Each row was made from one small tree. The marks that hang from a mark follow it in brackets, in alphabetical order. Every link used is in the known rows. Write each row's tree.
Known rows
kepa(duvo(bogi sibik(guza loto))): [-19   2 -12  21  11 -10  10 -20  -1   0   9  13 -13 -17   0   1  -4   9
 -13 -21  13   1   7  -3   5   5   7   2   2   3   8   0   3 -12 -12   9
  13  23]
guza(sibik(duvo(kepa))): [  6  -3  -1  -6  13  -1   4  15 -13   5  -9  -6 -17 -11   1   6  -3   5
  -8  -9  16  -4   9 -12   2   5  -1   6  -8   7   6   1  -4   3   3  -4
  -1   2]
lenofur(pefa(zizalur(poku(tetikol)))): [ -6 -10   1   4   2   7 -18  -8  -3  20   2   3  -1  -4 -11  -8  -6 -16
  -2 -17 -13  -9   9  -9   3   5   5  -8 -17  -7  -3  13 -13  12  -7  -1
  -8   0]
tetikol(poku(zizalur(nodu pefa(lenofur)))): [  4 -10 -10   1  -5   0   4  -3 -11   2 -12  -4  12   6 -29  10   6   7
  -7  -7 -11  -4   6 -12  -3   8  14   1   2   3  -3   8  -2  16  22  -1
  -5  -3]
rekob(ture(loto nise(poku(zizalur(nodu))))): [ -2   7  13  12   7   5  -7   6 -17  20 -16   9 -11  -5 -13   2  19  10
  13  -6 -12  -8   6 -10   4  13   8 -15  12   6   8  16  16   6   5  -5
 -10  -4]
ture(nise rekob): [  1   5   6   1   9  22 -14 -11 -13   9   4   5  -6  -4 -11  -8   5   9
   1 -15  -8  -8  16  -5  -4   8  -7  10  -3 -10  -7  16  -1  14   5  -1
   4   3]
loto(satu sibik): [  3  -4  -5  10  -4   3   7   4   2   9   5  -7   6  -2   5  -4 -14   5
  -6  -5  -3  -4  15  -5 -13   1   5   0 -14  12   4   8   2   2   6   1
  -4   9]
ture(loto): [ -5   1   5  13   5   8  -1  -1  -2   6   0  -4  -7  -1   0   1   4  -2
  -3 -16   2  -4  11 -10  -5   3   7   4  -7   0  -3   6   9   9  -8   2
  -6   6]
nodu(zizalur(poku(tetikol))): [ -2  -5   6   6   1  -2 -14  -5   4   4  15  -6  -6   0  -2  -1  -2  -7
  -3  -8 -14 -10   7 -11  12  -1   1  -7  -1  10 -13   6  -2  13   0  -7
  -5   6]
lenofur(pefa(zizalur(nodu poku(tetikol)))): [ -6  -8   3  -4  -6  -1 -20  -9  -9  18   0   3   0   5 -12  -5  -2  -8
 -13 -15 -21 -11   5  -9   3   8  12  -9 -11   0  -4  14 -15  20   1  -2
  -8  -7]
ture(loto(satu) nise(poku(tetikol zizalur)) rekob): [  2   4  11  18   8  26 -22  -6  -5  23  -5   7  -1   1   6 -11  34   3
  20 -17 -12   1   3  -5  12  -1 -16   6   1  -6   3  29   5  15  11   0
  -2  25]
pefa(zizalur): [ -6  -7  -2  10   1   8  -3  -1   2  12   6  -2  -3  -2 -15  -3  -3 -13
   3 -12  -7 -10  21  -2  -2   3   2   2  -7  -5   2  13   6   0 -12  -1
  -3   1]
zizalur(pefa(lenofur) poku(tetikol)): [  4 -13  -6   6   0   9 -10 -16 -14   1  -5   1   7   8 -19  -1   0   6
 -12 -10  -6  -8   2 -19   3   8   9  -2 -12  -3 -12   3 -10  20   7   1
 -10   1]
nodu(zizalur(pefa(lenofur) poku(tetikol))): [  1 -17  -9   9  -3   8 -12  -8  -6  -1  10  -1   2   5 -18   3  -6   3
 -10 -11  -6  -8  -3 -15   3   5   6  -5  -9   5 -16   3  -5  17   2  -4
 -10   6]
nise(bize poku(tetikol zizalur) ture(loto rekob)): [  0  12   1   5  -3  15   3  -1 -14   9 -13   9   6  -7  -2 -20  46  -1
  29 -22  -6   2   2  -6  26  -8   2  -8  19  -7   1  32   6  14   2  -6
   5  29]
lenofur(pefa(zizalur(nodu))): [-10  -8  -5  -3  -5   4  -8   1  -9  16   2   3  -3  -2 -21   0 -11  -9
 -11 -16 -11 -11  12  -1 -10   5  11  -3 -11   0   2  15  -4   8  -5  -2
  -4  -9]
guza(sibik(duvo(bogi kepa) loto(satu))): [ -4  -6  -6  10  16  -5   5   5 -13  11  -6   0  -3  -8  18  11  -2   7
  -9 -10  21   6  12  -8  -4  10  -8  -1 -15   8  16  -3 -11  -9   4  -2
   5  17]
duvo(bogi kepa sibik(guza loto(satu))): [-15  -5 -14  26  11 -10  -2 -17  -5  11  -5  14  -3  -6  10  21   1  11
  -8 -14  11   6  13 -10  -4  10  -5   0  -8   9   8  -1  -4  -9   0   1
  12  29]
bogi(duvo(kepa)): [ 12   8   0   9  12   3  -6  -2  -2  -5 -10   4 -14 -10  -7   2 -10   3
  -4 -12   2  -6  14 -10  -3   7  -1  14   6  12  -2   4   8   1   5  -6
   4  -4]
bize(nise): [ -1  -3  -5   0  10  17  -2   0 -10   9   3  -2  -6 -14  -3   4 -12  -1
  -9  -9  -2 -13  17  -7  -1   4  -3   0   0   1  -5   4   6   8  -4  -3
  -2  -1]
satu(loto(sibik)): [ -3  11   2  10  -3  -3  12   2  -8  13  -1 -12   5  -7  -1  -6  -8   7
 -16  -5  10  -2  12  -8  -4  -1  10  -8 -10  18   1  -2   1   6  -5   3
  -6   5]
satu(loto(sibik(duvo(bogi kepa) guza))): [ -2   4 -10  11  10 -18  10   0 -10   8  -8  -7   2 -17   4   8  -3  15
 -23 -14  28   9   6 -16   1  11   6  -6  -6  17  20 -16 -16 -16  -4  -5
   6  17]
bogi(duvo(kepa sibik(guza loto(satu)))): [  0   0 -15  26   5  -2  -5 -15   1   0  -1  13 -14 -14  14   5  -9  17
  -5 -16   3   5   3  -5  -5  11   0  15  -3  13   1   3   9  -9   3  -1
   7  32]
nise(bize poku(zizalur)): [  3   6  -4   7  -1   1  15   6  -7   9 -13   1   0  -7 -16 -11  11  -4
  18  -6  -7  -9  11  -3  13  -6   9 -10  12   5   5  16   5  -2   4  -7
  -2  11]
bogi(duvo(kepa sibik(guza loto))): [ -1   9 -14  21   9  -3  -2 -16  -1  -3  -4  13 -19 -18   5   5  -8  16
  -9 -19  11   5   1  -9  -1   8   3  12   3  10  -2   1  10  -2  -5  -1
   9  25]
tetikol(poku(zizalur(pefa(lenofur)))): [  4 -13 -12  10   2   9   5  -2  -6   5  -9  -4  11  -3 -29   6   2   0
   4  -9  -3  -2  10 -12  -3   5   8   1  -5  -4  -2   7   0   9  12  -1
  -4   4]
pefa(zizalur(nodu)): [ -6  -5   0   1  -7   0  -4  -2  -3  10   3  -3  -2   6 -16   1   2  -6
  -7 -10 -15 -11  18  -2  -2   6   9   1   0   1   1  14   4   9  -2  -1
  -4  -7]
rekob(ture(loto(satu) nise(poku))): [  0  -8  14  20   9  15  -7   5 -19  24  -3   6 -10  -9   2  -5   6   8
  21  -9 -12 -11  11  -7  -9  21   3  -9  -2   0   6   8  13  -7   2  -4
 -10   9]
nise(poku): [  2   1   4   7   2   4   3   1  -9   8   0  -4  -8  -5 -12  -6  -2  -3
   4 -10  -6 -14  12  -8   3   5   6  -4   5  -1  -3   8   6   2  -2   1
  -1   5]
rekob(ture(loto(sibik(duvo(bogi kepa) guza)))): [ -5  -5 -13  18  13 -10   5   4  -4   3  -6   3  -6 -19   7  12   2  16
 -10 -18  27  11   3 -20  -6  22  10 -11  -6  11  22 -12  -4 -16  -8 -10
   8  13]
nodu(zizalur(pefa)): [ -7  -9  -9  10   1  12  -3   0  -2   2  13  -7  -4 -11 -20   1 -14  -1
 -11 -10   0 -16   4 -10  -6  -7   4  -8  -4   8  -9   5   5   8  -2  -4
  -6  -1]
sibik(duvo(bogi kepa) guza loto(satu)): [ -4 -12 -10  19  12  -9  -1 -13  -4   5   3   4   2 -11  12  10  -2   6
  -8 -18  12  10  11  -7  -1  15  -1   0 -14   4  18  -4 -13 -24   3  -7
  10  27]
nodu(zizalur(pefa(lenofur) poku)): [  4 -19 -15   9  -5   8  -6  -4  -9  -4  11   0  -1   7 -19   7 -13   6
  -7  -8  -5 -10  -1 -13  -9  14  11  -3  -8   2 -16   0  -1  10   2  -4
 -12   1]
nise(poku(tetikol zizalur)): [ -2   5   7  12   5   3  -4   0   2  14  -7  -1  -2  -6 -14  -6  13 -11
  10  -8  -7  -7  11 -10  24 -13  -5  -8   6   4   3  20   4   8   0  -2
  -1  11]
duvo(bogi kepa sibik): [-10   2  -6  11  18  -9  -3  -3  -8   6 -18  11 -11  -3  -8  25   2   7
 -10  -9  16  -7  20 -17  -1   8 -12   1   5   9   3   0  -1   7  -3  -3
  12   2]
nise(bize poku ture(loto(sibik))): [  8  12  -5   3  -6   1  28  13 -20   5 -14   0   2 -12   4 -18  13   8
  17 -20   3  -5   1 -11  -4   6  21 -14  17  -1   5  14  12   2  -3  -4
  -4  21]
sibik(duvo loto): [ -2  -4   1   8   5   3   4  -8  -6   1  10  -5  -2 -11   1 -10  -6   1
  -6 -14   7  -2   8  -3   3   7   7   0 -10  -3   4   4   2  -5  -9  -3
  -1  15]
bize(nise(poku ture(rekob))): [  5   1  -8  -8   2  27  -4   0 -28   9   3   5  -4 -17  -2  -8  10   5
  12 -17  -9 -14  11  -4   7  11  -5  -3  19 -15  -9  20   7  10  -1  -4
   9  11]
bize(nise(poku(tetikol zizalur(pefa(lenofur))) ture)): [  6  -9 -17   2   7  25   1   4 -26  12 -13  10   8 -18 -23   1   9   0
  11 -14  -2  -9   2 -15  16  -2  -7 -11  12  -6   1  22   6  10   1  -5
  -6  14]

Write each row's tree
[ -5  -3 -10  10   8  -6  -3  -8  -4   6  -8   8 -17  -9  -7  16  -2   9
  -8 -13   6  -4  10 -14   2   5   1   6  -2   8  -2   3   3   2  -2  -1
   6  15] : duvo(kepa sibik(guza))
[  3  -3 -17   7  12 -13   8   1  -2  -2  -4  -2  -4 -16   1  10  -7  12
 -18 -18  23   6   7 -18  -3  13   4  -1  -3   8  19  -7 -14 -14   1  -8
  11  15] : loto(sibik(duvo(bogi kepa) guza))
[ -3 -10  -3  -4  -8  -1 -13  -4 -12  15   0   4  -3   5 -15   0  -9  -5
 -10 -13 -20 -13   8  -6 -10  16  17  -7 -11  -3  -4  11 -10  12   1  -1
  -9 -11] : lenofur(pefa(zizalur(nodu poku)))
[ -5  -1  -3   2   5   3  10   5 -11   6   8 -10  -9 -13   8  -9  -7   5
  -8 -12  15   1   3  -4   1   1   7  -1 -13   1   4   2  -1   2  -8   2
  -4  16] : guza(sibik(duvo loto))
[  3  -5  -2  -2  -7   0  -8 -15 -18   1  -8  -5   3   7 -16   1  -3  15
 -24  -4 -19 -20   3 -19  -6  11  21 -10  -1   4 -13   3  -9  24  18   2
 -11 -15] : zizalur(nodu pefa poku)
[ -8  -9  -6  21  -3   3   1 -17   0  10  17  -1   3  -7   7  -6  -9   1
  -3 -14  -8   5  11   0  -4   3  10   0 -19   2   2   6   0 -10   0   3
  -2  27] : sibik(guza loto(satu))
[  0   8   1   8   7  10  14   6 -17  14 -11   5  -2 -15  -1 -11   1  16
   7 -11   6  -3   6  -9 -14  12  15 -14  -1   9   8   5   9   3   0  -8
  -8   4] : rekob(ture(loto(sibik) nise(bize)))
[  0  -3  -3   3  -9  17   4  -3 -18   4   1   6  11  -1  11 -14  25   7
  20 -19 -11  -1  12   0  -2   7   7   6   1  -6  -2  21   4   6   7  -5
   2  27] : nise(bize ture(loto(satu) rekob))
[-14  -9 -12  22  -4   0   1 -16  -2  10  13   5  -3  -8  10   1  -6  11
  -4 -12  -3   2   7  -2  -4   3   6   3 -14   5   0   5   4  -4  -5   5
   1  36] : duvo(sibik(guza loto(satu)))
[-22  -9 -16  26   3  -6   2 -16  -4  10  10   7   1  -8  10   9  -3  12
  -8 -12   5   3  11  -6  -6   7   0  -1  -9   4   7   0  -4  -8  -5   5
   8  36] : duvo(bogi sibik(guza loto(satu)))
[-17   6  -5  18  15  -7   9 -14  -4   0   2  14 -10 -11   0   3  -3   5
 -11 -16  15  -4  13  -1   3   5   0   1   4   4   7   3   8  -3 -11   8
  11  11] : kepa(duvo(bogi sibik(loto)))
[-18  -7 -13  25   8  -9   7 -19   0   3  13  13  -6 -13  10   2  -4  10
  -9 -17   6   2  10   2   0   7   4   6  -4   7  12   2   2 -18  -4   9
  11  30] : kepa(duvo(bogi sibik(guza loto(satu))))
[-11  -9  -7  10   7  -2   9   6 -12   9   8  -7   1 -10  18   0  -5   8
  -8  -8  15   3  10  -4  -6   6  -2  -1 -15   4  14  -1 -12  -8  -1   2
   2  23] : guza(sibik(duvo(bogi) loto(satu)))
[  2 -15  -2   9  -3   5 -11  -9  -1   9   4   4   3  15 -12  -1   6 -10
   5 -13 -14  -2  14  -8   8  15   3   4 -11  -8  -4  10  -3  10  -7  -2
  -7   7] : pefa(lenofur zizalur(poku(tetikol)))
[  3   8  14   9  15   9  -8   0  -7  20 -11   4  -6 -11 -17  -8  12  -5
  14 -10  -9  -9  11 -11  18  -7 -11  -5   9   0   5  23   4   7   4  -4
  -5   9] : ture(nise(poku(tetikol zizalur)))
[  7 -12 -10  -2 -10   1  -5 -12 -21  -4  -7   2   5  17 -22   7  -3  17
 -21  -5 -13 -11   2 -16 -10  20  21  -1  -5   1 -13   2  -8  21  15   1
 -12 -10] : zizalur(nodu pefa(lenofur) poku)
[ 13   0  -5  -1   9  -4   6   7  -3   0  -8  -5  -5 -10   0   2  -9   7
 -12 -11  17  -1   8 -13  -3  10   3   1  -6   9  10   1  -1  -2   2  -8
   2   3] : loto(sibik(duvo(kepa)))
[  3  -3   2  10  -6  18  -6   0 -18   9   4   4   2  -1  10 -11  25   5
  22 -20 -12  -5   8  -4   0  13   2   3   5 -13  -3  23   9   5   2   2
   3  25] : nise(poku ture(loto(satu) rekob))
[ -4 -11  -5   5   0   7 -12  -3  -7  17   3   4  -4  -3 -13  -4 -14 -13
   1 -15 -12 -10  11  -7 -10  13  11  -7 -18 -10  -3  10  -8   4  -8   0
  -9  -4] : lenofur(pefa(zizalur(poku)))
[ -7  -4 -16  25  -3   2  -1 -14   2  -1  15   6  -9 -15  14  -6 -12  18
  -3 -14  -3   2   1  -1  -7   7   6  15  -4  10   0   4   8  -7  -2   3
   4  39] : bogi(duvo(sibik(guza loto(satu))))
[ -1   3   2   1  -1   4  17   4 -18   3  -8   3   3 -10  -2 -10  14   0
  15 -19  -3  -6  12  -9  -1   3  14  -3   7  -2   0  14   9   2  -4  -7
  -5  17] : nise(bize ture(loto))
[  0  -2  -2   1  -1  -1   1  -6  -7   7 -12 -11  10  -4 -25   4   6   5
 -11  -5 -16 -12   8 -14   1  -1  14  -8   7   5  -3  11  -3  19  24  -1
  -4  -8] : tetikol(poku(zizalur(nodu pefa)))
[ -3  -7  -8   4  -4   5  -6  -9  -8   3 -11   4  11   9 -32   6   9   6
 -16  -6  -5  -1   3 -13  10  -9   4  -1  -5  11  -2  17  -4  22  11  -1
  -8  -1] : poku(tetikol zizalur(nodu pefa(lenofur)))
[  4 -11  -4  -3  -8   0 -11 -17 -19  -2  -7   1   8  17 -21   2   4  14
 -23  -7 -14 -10   0 -19   3  11  15  -3  -5   4 -13   4 -12  28  16   1
 -11  -6] : zizalur(nodu pefa(lenofur) poku(tetikol))
[  5   7  -6  10  12   0  -5  -1  -3  -4 -14  10 -21 -11  -4   9  -7  13
  -6 -10   8  -9  10 -11  -3   8  -6  16  11  14  -4   4  12   7   1  -5
   7   5] : bogi(duvo(kepa sibik))
[-12  -1 -14  14  15 -12  -2  -8  -6   5 -11  11 -13  -9  -6  24   1  10
 -11 -14  13  -2  14 -18   1   9  -5   2   3   7   5  -3  -5  -3  -4  -2
  13  15] : duvo(bogi kepa sibik(guza))
[  6  14   1   9   6  23  -2  -1 -15  15 -15  11  -5  -4  -6 -15  33   8
  23 -19  -4  -1   1  -3   6   4   1   1  13 -10   2  24   8  11   7  -5
  -1  17] : ture(loto nise(bize poku(zizalur)) rekob)
[  8  17 -13   6  -9  12  18   9 -13   6 -14   7   8  -8   3 -20  33  10
  24 -19   3   5   0  -6   6  -1  12 -10  17  -4   6  28  11  10   2  -4
   4  27] : nise(bize poku(zizalur) ture(loto(sibik) rekob))
[  6  12   0   5   7  10  15   5 -12  11 -13   1  -2  -9   3 -13   2  14
   0 -19   7  -2   4 -11 -15   6  12  -1   1   4   5   8   6   9   2  -4
 -10  10] : ture(loto(sibik) nise(bize))
[ -2   1  18   7  15  10  -9  -2 -20  21  -4   5  -9 -16 -16 -11   4   2
  13  -7 -11 -16  13 -10  13   9  -2 -16   6   2   2  11   4   3  -1  -7
  -2   1] : rekob(ture(nise(poku(tetikol))))
[  6  -1  -3  -5   7  16   5   8 -26  12  -2   2  -5 -23  -4  -3  -2   0
  12 -13  -9 -19  14  -9   4   9   0  -9  19  -7  -3  14  11   1  -5  -5
   0   8] : bize(nise(poku ture))
[ -7   4  -3   8   5 -12  15   6 -11   8  -1 -13   8 -13   3  -2  -5  13
 -21  -7  23  -1  10 -11  -3   7   5  -7  -5  15  16 -12 -12  -6  -8  -2
   1  12] : satu(loto(sibik(duvo(bogi))))
[  1   3   0   4  -2  -5  14   7 -10   8   3 -16   4 -12   3 -10  -8  11
 -17  -7  16  -1   5  -6  -1   4  11  -4  -9  14   9  -7  -3  -2  -7  -2
  -6  12] : satu(loto(sibik(duvo)))
[ -4  -1 -15  13   1  -1   0  -5   1  -6   8   3 -19 -18  -4  -3 -12  17
  -7 -14  -1  -7   3 -10  -3   5   6  17   8   9  -3   2   7   0  -5   0
   5  25] : bogi(duvo(sibik(guza)))
[  8  12 -12   6  -2  18   8  -4 -17  11  -3   5  -6 -11   6 -24  19  24
   6 -29   3   3 -10  -7  -6  12  18   1  10  -9   2  12   1   7   4  -1
   2  29] : ture(loto(sibik(guza)) nise(bize poku) rekob)
[  5  -6  -6   4   0  32  -8   3 -25  15   4   6   0 -11  19  -6  19   7
  18 -21 -10  -8   6  -2  -2  16  -5   2  11 -14  -5  20  12   9   1  -1
   3  23] : bize(nise(poku ture(loto(satu) rekob)))
[  0  -5  -5  10   6   7   2  -4  -2   9  -9 -10   9 -13 -23   1   2  -2
   0  -7  -8 -11  11 -15   0  -4   8  -7   0  -2  -2  10  -1  12  15  -1
  -3  -1] : tetikol(poku(zizalur(pefa)))
[  1  -4  -1   3  20  -7  -2   1  -8  -1 -10   1  -5  -9  -6  14   1   1
  -9 -12  15  -5  17 -14   2  13  -8   2  -1   4  13  -3 -10  -9   0 -10
   9   2] : sibik(duvo(bogi kepa))
[ -2   1  14  15  13  14  -5   4 -21  20  -7   6 -15 -13  -7  -5   6   7
  17 -12  -4 -12   8 -11  -4  19   6 -11   5  -4   3   7  14  -1  -6  -4
  -8   1] : rekob(ture(loto nise(poku)))
[-15  -3 -12  13  12 -11   7 -10  -1  -2   7   9 -16 -15  -7   5  -4   9
 -12 -18   8  -7  11  -6   5   5   5   8   7   5   9   0   0 -10  -7   6
  12  16] : kepa(duvo(bogi sibik(guza)))
[-10 -13   5  21   1   9  -5   2  -5  14   4   0  -2  -3   5   2   2   1
   9  -5  -7  -4  16  -5  -8  11   7  -6 -16   8   4   4  11  -3  -3  -2
  -7   7] : rekob(ture(loto(satu)))
[  0  -3   3  -3  -5  -1 -14 -20 -16   4  -8  -6   6   6 -15  -3   5  12
 -27  -6 -19 -18   1 -22   7   2  15 -11   0   6 -14   7 -13  32  18   1
 -10 -10] : zizalur(nodu pefa poku(tetikol))
[  7   9   3   4   9   8  10   6 -15  16 -18   7  -3 -12 -19 -12  11   2
  22  -8 -10 -11  11  -5   8  -1   3  -7  14   1   7  19   5  -2  10  -9
  -6  10] : ture(nise(bize poku(zizalur)))
[ 10   5   1  13   1  25  -7   1 -12  17   0   3  -3   0  15 -14  13  19
   8 -19  -2  -2  -1  -5 -15  16   0   5  -1  -8   1  17   7  12   9   5
  -2  19] : ture(loto(satu sibik) nise(poku) rekob)
[  5 -16  -8  10  -5   4  -5  -4  -4   6   5   4   0  15 -14   2  -1  -6
   7 -11 -12  -4  16  -5  -5  23   8   6 -11 -10  -4   7   1   2  -7  -1
  -9   3] : pefa(lenofur zizalur(poku))
[ -6   7  -6  13  -5  -6  13  -4  -6  13   6 -12   3 -12  -1  -8  -9  11
 -18 -11   9   4   7  -9  -2  -2  17  -6 -12  16   3  -5  -4  -2  -6   5
  -5  17] : satu(loto(sibik(guza)))
[ -1 -15  -3  15  -2   5   6  12  -3   7   8  -7   1 -10  16  -5  -3  13
   1  -6   7   1   4  -6 -11  17  11  -6 -17  11  16  -1   7  -9  -4  -6
  -7  16] : rekob(ture(loto(satu sibik(duvo))))
[-14   8  -6  18  18  -8   0 -13  -9   8 -16  15  -7  -5   0  21   2   6
 -11 -12  21   0  16 -13  -1   9 -10  -5   0   6   3   1   1   5  -7   0
  12  10] : duvo(bogi kepa sibik(loto))
[  0  -6   1   6  -4   5  15   5 -17   7  -5   2   9  -6   8 -10  13   1
  19 -15 -10  -4  14  -4  -5   5  11   0   1   2   4  15   8  -4   4  -6
  -7  24] : nise(bize ture(loto(satu)))
[  4   9  -6   1  -5   1  26   9 -14   3 -10  -1   7 -11   5 -13   8   7
   8 -19   5  -1   7 -12  -8   2  18  -7   7   3   5  14   9   5  -3  -5
  -5  17] : nise(bize ture(loto(sibik)))
[ -8  -2  -1  12   0   7   7   1  -9  16   7  -5  -2  -4  14  -5  -9   2
  -3  -7   1   1  12  -1  -7  -3   3  -1 -20   7  -1   8   1   5   2   8
  -7  15] : guza(sibik(loto(satu)))
